Known rows, with every step that occurs
vife > deluri > mipeg: [-0.88  0.22 -0.69 -0.24 -2.42  1.22 -5.33 -0.68 -4.00 -1.49  2.15  2.92
 -3.27  0.07 -2.21  0.03 -0.92 -3.03 -2.25  0.24 -1.77 -0.82 -1.33 -3.37
 -3.38  0.81 -4.43]
fato > filab: [ 0.18  2.21 -0.02 -0.96 -1.68  1.16  1.73 -0.83 -1.08  0.42 -1.39 -0.23
  1.64 -0.01  0.11 -0.51 -1.02 -1.10  1.04  0.17  1.34 -0.93  0.26 -2.57
 -0.55 -0.54  2.50]
riru > filab > fato > gela: [ 1.46  1.44  0.01 -1.58  1.60 -4.20 -1.16 -0.05  2.59 -0.01 -3.74 -1.05
  6.52 -2.03  0.73  3.35 -0.61  5.06 -0.89  1.68 -1.06  4.38  0.92  1.55
  0.94 -2.26  1.83]
tupabak > deluri > vife: [-1.89 -2.71  0.18 -4.61 -4.66  4.26  1.24 -2.38  0.11 -1.38  3.89  2.23
 -0.35  2.82 -2.74 -2.12 -1.43 -4.05 -1.70  1.62 -3.56 -3.45  0.50 -4.60
 -2.75  0.58 -2.50]
filab > fato > gela > tupabak: [ 2.70 -0.12  0.69 -2.15 -0.25 -1.32 -0.88  0.03  4.06  0.47 -1.46 -0.02
  1.33  0.49 -0.15 -0.86  1.07  4.00 -1.06 -0.53 -3.50  3.29  1.36 -1.36
  0.48 -2.01  2.94]
tupabak > gela > fato: [-0.84 -0.32  0.82 -1.06  0.38  2.22  0.43  2.32 -1.02  0.61 -4.90 -0.33
 -0.88  0.03  0.08 -0.88 -1.55  1.56  0.22 -1.14  0.59 -0.13  0.33 -0.11
  0.02 -2.48  3.42]
besi > deluri > tupabak > gela > fato > filab: [-0.59 -1.08  0.65 -1.23  1.04  1.69  4.97  4.23 -1.32  2.24 -1.65 -0.07
  1.87 -1.23  1.13 -1.03 -0.45  0.99  1.03 -3.30  2.82 -2.48  1.46  1.67
  0.45  0.18  0.06]
fato > filab > mipeg > deluri: [ 0.64  1.33 -0.66  3.43  0.98 -0.20  0.16 -1.84 -2.02  0.14  1.23 -0.97
 -0.84  1.00  1.03 -0.26  1.89 -4.22  2.04  1.01  3.06 -1.01 -0.92  0.15
 -0.64  1.84 -1.58]
filab > mipeg > deluri > vife: [ 0.10 -2.00 -0.05  1.73 -0.66  1.20 -1.18 -3.92 -0.12 -0.88  5.42  1.29
 -3.23  2.58 -2.02 -0.77  1.27 -4.60 -0.32  0.90 -1.20 -2.70 -0.68 -0.34
 -2.02  3.00 -4.63]
filab > mipeg > deluri > tupabak: [ 0.95 -2.08 -0.33  0.63  0.51  1.67 -2.52 -1.50  0.02 -0.53  8.26  0.99
 -1.42 -0.26 -0.72 -0.66  1.13 -2.25  0.12 -2.05  0.16 -0.08  0.77 -0.74
  0.85  2.04 -2.58]
fato > filab > riru: [-1.48  3.08 -0.33  0.16 -0.55 -0.37 -0.03 -1.76 -1.05  0.44 -3.36 -1.26
  2.85 -1.78  0.89  0.32 -0.05  0.56  1.65  1.31  1.09 -1.03  0.26  0.73
  0.42 -0.60  5.79]
gela > tupabak > deluri: [-0.78 -2.11 -0.04 -3.35 -3.47  4.22  0.08 -0.40  1.19 -0.82  2.40  1.32
 -2.15  3.25 -2.02 -3.77  0.20 -1.47 -0.84  0.28 -4.31 -1.76  1.01 -5.51
 -1.09 -1.31  3.11]
riru > filab > fato > gela > tupabak > deluri: [ 0.23 -0.76 -0.19 -3.73 -0.01 -2.02 -0.18  0.64  3.45 -0.54 -3.11 -0.64
  4.45  1.31  0.25  0.73  1.28  3.56 -1.10  2.29 -3.85  3.17  1.11 -0.75
  0.79 -2.74  3.85]
besi > deluri > mipeg: [-1.19 -0.15 -0.46  1.49 -1.47  0.60  0.44  1.98 -2.10 -0.57  2.97  2.32
  0.37 -1.12 -2.50 -1.00 -1.30 -2.22 -2.04  1.40 -1.01 -1.92 -0.50 -4.33
 -3.47  1.07 -6.48]
gela > fato: [ 0.07  0.23  0.53  0.17 -1.31  1.51  1.41  0.54 -0.65 -0.23 -2.56 -0.62
 -1.53 -0.96 -0.20 -0.11 -1.77  0.70 -0.13 -0.87 -0.13 -0.37  0.26  1.10
  0.39 -1.31  2.05]
vife > deluri: [ 0.73 -1.29 -0.26 -1.36 -2.05  2.32 -4.39 -1.84 -1.95 -0.35  3.28  2.03
 -3.06  1.75 -1.69 -0.69 -0.61 -1.03 -1.69 -1.36 -2.76 -1.30  0.28 -2.92
 -2.47  1.17  1.00]
filab > fato: [ 1.31  1.22  0.84 -1.25 -1.19 -0.69 -1.16 -0.29 -0.01 -0.06  1.04  0.27
  3.92  0.08 -0.20  0.27 -1.14  2.61 -1.07  0.34 -1.13  1.54  0.91 -2.21
 -1.74 -0.93  0.40]
mipeg > deluri: [ 2.41 -1.04 -0.45  0.16 -2.11  1.43 -1.43 -2.01  0.85 -0.40  4.15  0.68
 -1.54 -0.51 -1.07 -0.44  0.36 -1.82 -0.53  0.04 -0.20 -1.20  0.24 -2.39
 -0.98  0.15  1.77]
mipeg > filab > fato > gela > tupabak > deluri > besi: [ 1.90 -2.93 -0.92 -4.18 -0.14 -1.65 -2.19  1.36  5.29 -0.16  2.17  0.24
 -2.03 -0.32  1.78  0.49  0.98  2.15 -1.79 -0.41 -2.83  2.73  0.44 -2.15
  2.41  0.32  1.03]
gela > tupabak: [ 0.58 -0.68  0.49 -1.69 -1.99  2.70 -0.61 -1.46  2.43 -0.15  1.14  1.15
 -2.95  2.54 -2.11 -2.40 -0.04  0.63 -0.52 -1.08 -3.91 -0.82  0.90 -3.88
 -0.21 -1.49  4.30]
tupabak > deluri > mipeg > filab > fato > gela: [-0.51  0.98 -0.79 -0.99 -0.98 -3.65 -1.42  2.44  0.01 -1.56  0.26  0.24
  4.27 -3.28  1.34  2.12 -1.08 -0.45 -1.82  4.60  0.64  4.82 -1.15 -2.72
  0.61 -0.83 -5.76]
besi > deluri: [ 0.71 -1.44 -0.10  0.63 -1.14  1.54  1.11  0.65  0.42  0.52  4.01  1.69
  0.50  0.22 -2.24 -1.77 -1.00 -0.22 -1.39 -0.22 -1.61 -2.72  1.09 -3.85
 -2.55  1.64 -1.40]
riru > filab > fato > gela > tupabak: [ 1.53  0.61  0.28 -2.02  1.47 -3.79 -1.06 -0.48  4.83  0.14 -4.44 -0.85
  4.31 -0.08  0.16  1.99  0.97  5.55 -0.89  0.73 -3.31  4.18  1.24  1.42
  1.72 -2.86  5.40]
fato > gela > tupabak > zizum: [ 0.39 -0.98  0.98 -5.18 -2.25  2.49  1.75 -1.13  5.95 -0.11 -0.42  1.05
 -3.18  0.50 -3.19 -3.22 -0.60  3.58 -0.22 -2.40 -4.86  0.78  0.99 -1.03
  1.72 -4.32  6.18]

Rows
[-0.87  0.16 -0.75  3.48 -0.49 -1.48  0.28  1.88 -0.19 -0.54  4.13  1.71
  0.30 -2.56 -1.62  0.86 -1.79 -1.21 -1.85  2.48  0.61 -0.80 -1.21 -2.72
 -0.76  1.66 -6.10] | besi > deluri > mipeg > filab
[ 2.26  0.83  0.48 -2.21 -0.31 -2.21 -1.31  0.30  1.85  0.09 -0.93 -0.05
  4.12 -1.80  0.58  0.85 -0.73  2.93 -1.28  0.38 -1.42  3.85  1.06 -1.63
 -0.13 -1.51 -0.19] | filab > fato > gela
[-1.24  1.15 -0.59  1.98  0.07 -1.84 -3.18 -1.87  1.72 -0.29  0.90 -0.84
  0.92 -3.33 -0.05  1.91 -1.18  2.78  0.30  2.01 -0.02  0.50 -0.09  0.90
  2.65  0.20  5.92] | mipeg > filab > riru
[-0.46  1.69  0.84 -2.06 -0.98 -3.47  0.71  0.57  4.79 -1.04 -0.88  0.38
  0.56 -2.26 -1.27  0.63 -0.59  4.92 -1.08  0.86 -2.12  4.50 -1.09  1.38
  2.71 -4.02  0.13] | deluri > mipeg > filab > fato > gela > tupabak > zizum
[-0.29 -3.28  0.81 -1.79  0.97  2.59  2.22  4.19  0.25  1.62  1.41  1.14
  0.72 -1.34 -0.57 -1.78 -1.18  2.30 -0.73 -3.94 -0.06 -1.78  1.95  0.64
 -0.06  0.36 -0.31] | besi > deluri > tupabak > gela > fato
[-0.56  0.97  0.00  3.46  3.28 -0.18  1.31  1.71 -3.56  1.27 -5.06 -2.22
 -1.63  0.95  2.64 -0.38  2.02 -2.60  2.90 -0.08  5.07 -0.52 -1.42  4.09
 -0.04  0.31  0.04] | tupabak > gela > fato > filab > mipeg > deluri
[ 0.52  1.34 -0.31  4.94  1.68 -0.62  1.99 -0.05 -3.53  0.30 -3.00 -2.59
 -2.25 -0.38  2.35  0.47  1.81 -3.31  2.62  0.40  4.34 -1.03 -1.35  5.35
  0.90  1.29 -1.00] | gela > fato > filab > mipeg > deluri
[ 0.73 -0.62 -0.52  3.18  0.86  0.71 -2.18 -1.44 -1.11 -0.56  4.31  0.23
 -2.45  1.17 -0.62 -0.85  1.15 -3.02  0.35  0.55  0.14 -0.34 -0.55 -1.24
 -1.18  1.74 -1.57] | filab > mipeg > deluri
[-0.77 -0.58  1.33 -4.17 -3.10  3.93  1.79 -2.10  3.81 -0.25  1.65  1.49
 -3.36  2.24 -4.11 -3.54 -1.20  3.11 -0.18 -2.29 -4.47 -1.77  0.80 -1.91
  0.30 -3.91  6.77] | gela > tupabak > zizum
[-1.03 -1.45 -0.52  2.26  1.14 -0.87 -0.72 -4.45  0.55 -1.07  2.77  0.43
 -0.51  2.39 -1.94  1.77  1.29 -2.92 -0.06  2.24 -0.65 -2.17 -0.89  2.71
 -0.99  2.14 -2.64] | riru > filab > mipeg > deluri > vife
[-0.27 -0.01  0.20  3.40  0.21 -0.29  3.61 -2.48 -2.21 -0.12 -1.69 -1.53
 -3.10  1.18  1.24  0.31  1.88 -4.81  1.84  0.68  3.02 -3.24 -1.53  5.86
 -0.29  2.76 -4.09] | gela > fato > filab > mipeg > deluri > vife
[-0.90  0.46  0.84 -3.31  0.33  2.38  3.40  2.38 -1.30  1.47 -3.79 -0.88
  1.29 -1.14  1.90 -0.33 -1.13  1.30  1.82 -3.53  3.26 -0.33  1.10  1.41
  2.27 -2.20  2.91] | deluri > tupabak > gela > fato > filab
[ 1.43 -1.26 -0.11 -2.17 -0.72 -2.10 -0.55  0.90  4.38 -0.39  0.78 -0.38
  1.93  0.31  0.99 -0.23  0.75  2.54 -1.17  1.98 -3.03  3.79  0.63 -2.76
  2.31 -1.69  2.35] | mipeg > filab > fato > gela > tupabak > deluri
[ 0.19  1.77  0.28 -0.54  0.80 -2.82 -1.02 -0.77  0.55 -0.35 -1.77 -0.61
  6.97 -0.30 -0.13  3.06 -1.25  4.74 -0.85  1.66 -1.14  2.23  0.61  0.14
 -0.34 -1.75  2.70] | riru > filab > fato
[-0.35 -0.84  0.36 -3.51  0.19  2.40 -0.77  1.64 -3.18  1.23 -2.29  0.51
 -1.38  0.28  1.54 -0.17 -0.03  0.36  0.71 -4.78  1.97 -1.15  0.62  1.93
  0.47 -0.25  2.07] | vife > deluri > tupabak > gela > fato > filab
[ 0.99 -0.19 -1.13  2.99  1.73 -0.54  0.75  0.36 -2.56  0.44 -1.38 -1.82
 -5.74 -0.67  3.25  1.21  2.21 -3.88  1.84 -2.03  4.43 -1.96 -1.55  4.80
  0.79  3.22 -1.83] | gela > fato > filab > mipeg > deluri > besi
[-2.82  2.16  0.58  2.01  3.55  0.69  2.06  2.55 -3.75  1.47 -7.37 -2.04
  0.02  1.68  2.22 -0.76 -0.10 -0.73  2.76 -0.09  3.57  0.05 -0.99  2.44
  0.16 -0.53 -0.04] | tupabak > gela > fato > filab > mipeg
[ 1.23  1.48  0.54  1.13 -0.07 -2.66 -1.06 -0.29  1.58 -0.27  2.30 -0.40
  3.87 -1.06  0.72  2.25 -1.45  3.67 -0.81  1.41  0.48  2.64  0.12 -1.26
  0.96 -0.21  0.99] | mipeg > filab > fato
[-1.77  2.68  0.27  3.38  1.55 -0.01  2.91  0.77 -3.56  0.44 -5.37 -2.27
 -0.65  0.47  2.03 -0.26 -0.32 -1.54  2.40  0.21  3.15 -0.26 -1.02  3.70
  0.89  0.96 -1.36] | gela > fato > filab > mipeg
[-0.09 -2.67  0.58 -0.64 -2.40  1.87  2.66 -1.70  1.22  0.14  5.04  2.76
 -0.29  1.75 -3.55 -1.69 -0.94 -1.53 -1.99  0.04 -3.21 -5.12  0.85 -3.05
 -3.60  2.67 -4.31] | besi > deluri > vife
[-0.31 -0.10 -0.92  3.51  2.68 -1.41 -2.32 -2.11 -0.48 -0.69  1.49 -0.67
  0.35  0.72 -0.66  1.82  1.25 -1.29  0.53  1.96  0.49  0.39 -0.71  1.67
 -0.08  0.96  0.19] | riru > filab > mipeg > deluri
[-0.15 -0.53 -0.92  1.63  3.49  0.36 -0.02  2.17 -2.68  1.36 -3.42 -1.64
 -5.24  0.59  3.21  0.49  2.08 -3.05  2.24 -2.22  5.01 -1.65 -1.65  4.11
  0.30  2.10 -1.31] | tupabak > gela > fato > filab > mipeg > deluri > besi
[ 0.18 -1.61 -1.87  1.53  2.74 -1.17 -4.17 -1.56  0.55 -0.58  3.18  0.08
 -3.41  0.19  0.08  2.64  1.30 -1.59 -0.17 -0.31  0.45 -0.96 -0.83  1.87
 -0.05  2.95 -1.52] | riru > filab > mipeg > deluri > besi
[-0.12  2.38  0.32  0.47 -1.03  0.67  4.01  0.64 -1.94  0.56 -5.48 -1.86
 -0.23 -1.07  1.69  0.16 -0.85 -0.13  1.50 -0.43  3.01 -0.76 -0.16  2.15
  0.99 -1.28  2.73] | gela > fato > filab
[-0.26  2.87  0.10  1.93 -0.43 -3.61 -1.90  0.63 -0.48 -1.31  1.17  0.35
  4.22 -2.58  0.43  2.72 -1.63  1.69 -1.43  2.95  1.39  3.08 -1.47 -1.34
  0.09 -0.84 -4.47] | deluri > mipeg > filab > fato
[ 0.56 -0.07 -0.19  2.45  1.28  0.35  2.09  0.05 -2.15  0.43  1.06 -1.89
 -1.72 -1.87  2.46  0.52  1.81 -2.33  2.30 -2.23  4.58 -0.67 -0.09  5.65
  2.50  1.63 -1.72] | gela > fato > filab > mipeg > deluri > tupabak
[ 1.41  0.02 -0.20  2.65  1.36 -5.12  0.44  2.85  3.46  0.17  0.56  0.70
  1.66 -2.06 -0.12  0.93  1.09  2.72 -2.25  2.27 -1.32  2.87 -0.51 -0.52
  0.46  0.49 -5.01] | besi > deluri > mipeg > filab > fato > gela > tupabak
[-1.59  2.53 -0.12  1.92  1.05  0.68  0.94 -0.67 -2.68  0.22 -1.07 -0.73
  0.88  1.44  0.48 -0.62 -0.31 -1.96  1.85  0.90  1.62 -0.31 -0.45 -0.98
 -0.60  1.28 -1.12] | fato > filab > mipeg
[-2.12 -0.43  0.30 -0.58  2.97  1.86 -1.83  2.03 -5.01  1.15 -1.97  0.03
 -2.21  1.70  1.94 -0.14  0.74 -0.73  1.59 -4.29  2.46 -0.34 -0.23  3.14
  0.28  1.63 -1.76] | vife > deluri > tupabak > gela > fato > filab > mipeg
